Each row was made from one small tree. The marks that hang from a mark follow it in brackets, in alphabetical order. Every link used is in the known rows. Write each row's tree.
Known rows
vugod[gebut[rutos vame]]: [ 0.54 -0.29  0.22  0.14 -0.08 -0.08  0.38  0.25  0.18  0.13  0.23 -0.21
  0.03 -0.04  0.02 -0.26  0.07]
rutos[gebut[vame[noluvu[negik vugod]]]]: [ 0.26 -0.20 -0.01  0.23  0.04  0.28 -0.19 -0.13 -0.07  0.19 -0.23  0.22
 -0.02 -0.24 -0.04 -0.22  0.05]
ferus[noluvu[negik vame[gebut[rutos]] vugod]]: [ 0.31  0.07 -0.09  0.07  0.19  0.29  0.05 -0.31 -0.33 -0.08  0.07  0.40
 -0.17 -0.02 -0.12 -0.39  0.12]
rutos[gebut]: [ 0.11 -0.07 -0.01  0.10 -0.08  0.21 -0.12 -0.05 -0.08  0.23 -0.19  0.02
 -0.07 -0.22  0.08 -0.10  0.03]
ferus[noluvu[negik vugod]]: [ 0.22  0.02 -0.10 -0.14  0.09  0.28 -0.21 -0.32 -0.18 -0.08  0.05  0.26
 -0.05 -0.07 -0.15 -0.18  0.12]
noluvu[negik vame vugod]: [-0.02  0.13 -0.47  0.16  0.23  0.39 -0.02 -0.45 -0.32 -0.12 -0.14  0.55
  0.18  0.09 -0.22 -0.34  0.15]
negik[noluvu[vame vugod[gebut[rutos]]]]: [ 0.13 -0.11 -0.18  0.21 -0.01  0.23  0.03 -0.44 -0.02  0.09  0.39  0.23
 -0.01 -0.11 -0.01 -0.19  0.09]
gizutos[negik[noluvu]]: [-0.26  0.00  0.15 -0.01  0.14  0.22 -0.25 -0.17  0.22  0.31  0.21  0.21
  0.00 -0.11  0.00  0.13  0.10]
vame[gebut noluvu[vugod]]: [-0.10  0.04 -0.05  0.25  0.14 -0.05 -0.09  0.06 -0.19 -0.14 -0.10  0.42
 -0.12 -0.02 -0.13 -0.16 -0.22]
gizutos[negik]: [-0.17  0.05  0.14 -0.09  0.21  0.15 -0.10  0.02  0.12  0.18 -0.02  0.21
  0.02  0.01 -0.08  0.01  0.13]
rutos[gebut[vame[noluvu]]]: [ 0.32 -0.24  0.18  0.21 -0.02  0.16 -0.11  0.01  0.03  0.25 -0.19  0.01
 -0.12 -0.23  0.07 -0.09  0.08]
noluvu[negik vame[gebut[rutos]] vugod]: [ 0.03  0.15 -0.35  0.31  0.23  0.24  0.17 -0.24 -0.37 -0.13 -0.07  0.56
  0.04  0.06 -0.19 -0.53 -0.08]
gizutos[ferus[noluvu[vame vugod[gebut]]] negik]: [ 0.09  0.05 -0.09 -0.07  0.48  0.29  0.03 -0.28  0.07  0.05 -0.19  0.45
 -0.06  0.13  0.01 -0.26  0.71]
gizutos[ferus]: [-0.07  0.01 -0.16  0.06  0.18 -0.10  0.10 -0.04  0.14 -0.10 -0.29  0.06
  0.02  0.13  0.13 -0.10  0.24]
ferus[noluvu[vame]]: [ 0.33 -0.02  0.11 -0.09  0.09  0.22  0.03 -0.26 -0.13  0.02  0.09  0.08
 -0.22  0.02  0.04 -0.03  0.36]
demus[rutos[gebut[vame]]]: [ 0.29  0.24  0.14  0.18  0.06  0.22  0.13  0.16  0.02  0.30  0.06  0.00
 -0.03 -0.11  0.02  0.10 -0.05]
vugod[gebut[rutos vame[noluvu[negik]]]]: [ 0.56 -0.39  0.22  0.25 -0.08  0.01  0.29  0.25  0.21  0.15  0.05  0.00
  0.07 -0.02 -0.10 -0.24 -0.02]
noluvu[vugod]: [-0.03  0.08 -0.23 -0.05  0.13  0.05 -0.11 -0.24 -0.15 -0.16  0.05  0.21
  0.00 -0.06 -0.10 -0.18 -0.02]

Write each row's tree
[ 0.20 -0.18 -0.03  0.15 -0.05  0.07 -0.02 -0.26  0.12  0.11  0.48  0.02
  0.01 -0.21  0.02 -0.17 -0.02] | negik[noluvu[vugod[gebut[rutos vame]]]]
[ 0.23 -0.25 -0.11  0.20  0.02  0.16 -0.03 -0.07  0.01 -0.03 -0.14  0.45
  0.09 -0.03 -0.29 -0.24 -0.18] | vame[noluvu[negik vugod[gebut[rutos]]]]
[ 0.12 -0.15  0.26  0.27  0.02 -0.19  0.15  0.29  0.02 -0.03 -0.07  0.21
 -0.26 -0.03 -0.06 -0.15 -0.38] | vame[gebut[rutos] noluvu]
[ 0.05  0.14 -0.21  0.21  0.24  0.05  0.22 -0.22 -0.33 -0.19  0.08  0.39
 -0.14  0.02 -0.07 -0.45 -0.03] | noluvu[vame[gebut[rutos]] vugod]
[ 0.28 -0.04 -0.38  0.24  0.12  0.35  0.22 -0.29 -0.22 -0.03 -0.04  0.47
  0.21  0.07 -0.24 -0.51  0.11] | noluvu[negik vame vugod[gebut[rutos]]]
[ 0.47 -0.36  0.32  0.18  0.06 -0.05  0.17  0.10  0.22  0.03  0.00  0.07
 -0.12 -0.07 -0.09 -0.20 -0.19] | gebut[rutos vame[noluvu[negik]]]
[ 0.35 -0.14 -0.19  0.15  0.06  0.17  0.15 -0.07 -0.05 -0.01  0.08  0.21
  0.21 -0.05 -0.20 -0.47 -0.02] | noluvu[negik vugod[gebut[rutos vame]]]
[ 0.30 -0.05 -0.24  0.14  0.12  0.17  0.27 -0.27 -0.18 -0.09  0.11  0.29
  0.01  0.03 -0.12 -0.42  0.17] | noluvu[vame vugod[gebut[rutos]]]
[-0.31  0.03 -0.07  0.13  0.38  0.22 -0.06 -0.33  0.28  0.22 -0.12  0.38
  0.00  0.09  0.12 -0.02  0.47] | gizutos[ferus negik[noluvu[vame]]]
[ 0.30  0.04 -0.07 -0.12  0.18  0.25 -0.05 -0.45 -0.25 -0.12  0.13  0.24
 -0.21 -0.02 -0.04 -0.17  0.34] | ferus[noluvu[vame vugod]]
[-0.04 -0.01  0.03  0.31 -0.01  0.09  0.07 -0.22 -0.01  0.15  0.31  0.14
 -0.14 -0.08  0.11 -0.07 -0.06] | negik[noluvu[vame[gebut[rutos]]]]
[ 0.07  0.01 -0.39  0.13  0.03  0.28 -0.03 -0.13 -0.17 -0.01 -0.06  0.35
  0.33  0.01 -0.24 -0.33  0.03] | noluvu[negik vugod[gebut]]
[ 0.08 -0.09  0.08  0.23  0.11 -0.16  0.06  0.09 -0.10 -0.16 -0.02  0.38
 -0.25 -0.09 -0.14 -0.28 -0.40] | vame[gebut[rutos] noluvu[vugod]]
[-0.13  0.25 -0.46  0.32  0.25  0.32  0.04 -0.27 -0.45 -0.12 -0.14  0.60
  0.15  0.11 -0.19 -0.43  0.06] | noluvu[negik vame[gebut] vugod]
[ 0.25 -0.05 -0.16  0.07  0.07  0.06  0.09 -0.06 -0.09 -0.05  0.17  0.07
  0.14 -0.03 -0.08 -0.29  0.17] | noluvu[vugod[gebut[vame]]]
[ 0.09  0.08 -0.16  0.16  0.26  0.15  0.13 -0.14 -0.08 -0.05 -0.31  0.27
 -0.06  0.20  0.10 -0.24  0.43] | gizutos[ferus[noluvu[negik vame[gebut]]]]
[ 0.46 -0.31  0.17  0.15  0.14 -0.02  0.11 -0.06  0.12 -0.07  0.04  0.21
 -0.11 -0.11 -0.15 -0.31 -0.20] | gebut[rutos vame[noluvu[negik vugod]]]
[ 0.09 -0.10 -0.12  0.15 -0.04  0.14 -0.12 -0.28  0.06  0.12  0.43  0.05
  0.09 -0.17  0.03 -0.09  0.09] | negik[noluvu[vugod[gebut[vame]]]]
[ 0.09 -0.14  0.16  0.35  0.01 -0.04  0.10  0.26 -0.01  0.02 -0.18  0.36
 -0.10 -0.01 -0.16 -0.21 -0.42] | vame[gebut[rutos] noluvu[negik]]
[-0.03  0.02  0.13 -0.16  0.39  0.13 -0.06 -0.11  0.23  0.10 -0.22  0.23
 -0.14  0.09  0.08 -0.05  0.52] | gizutos[ferus[noluvu] negik]
[-0.01  0.10 -0.07 -0.12  0.54  0.26 -0.05 -0.38  0.06 -0.02 -0.22  0.47
 -0.15  0.13  0.02 -0.22  0.65] | gizutos[ferus[noluvu[vame vugod]] negik]
[ 0.13  0.05 -0.48  0.25  0.13  0.43  0.11 -0.31 -0.30 -0.02 -0.10  0.51
  0.32  0.12 -0.24 -0.41  0.25] | noluvu[negik vame vugod[gebut]]
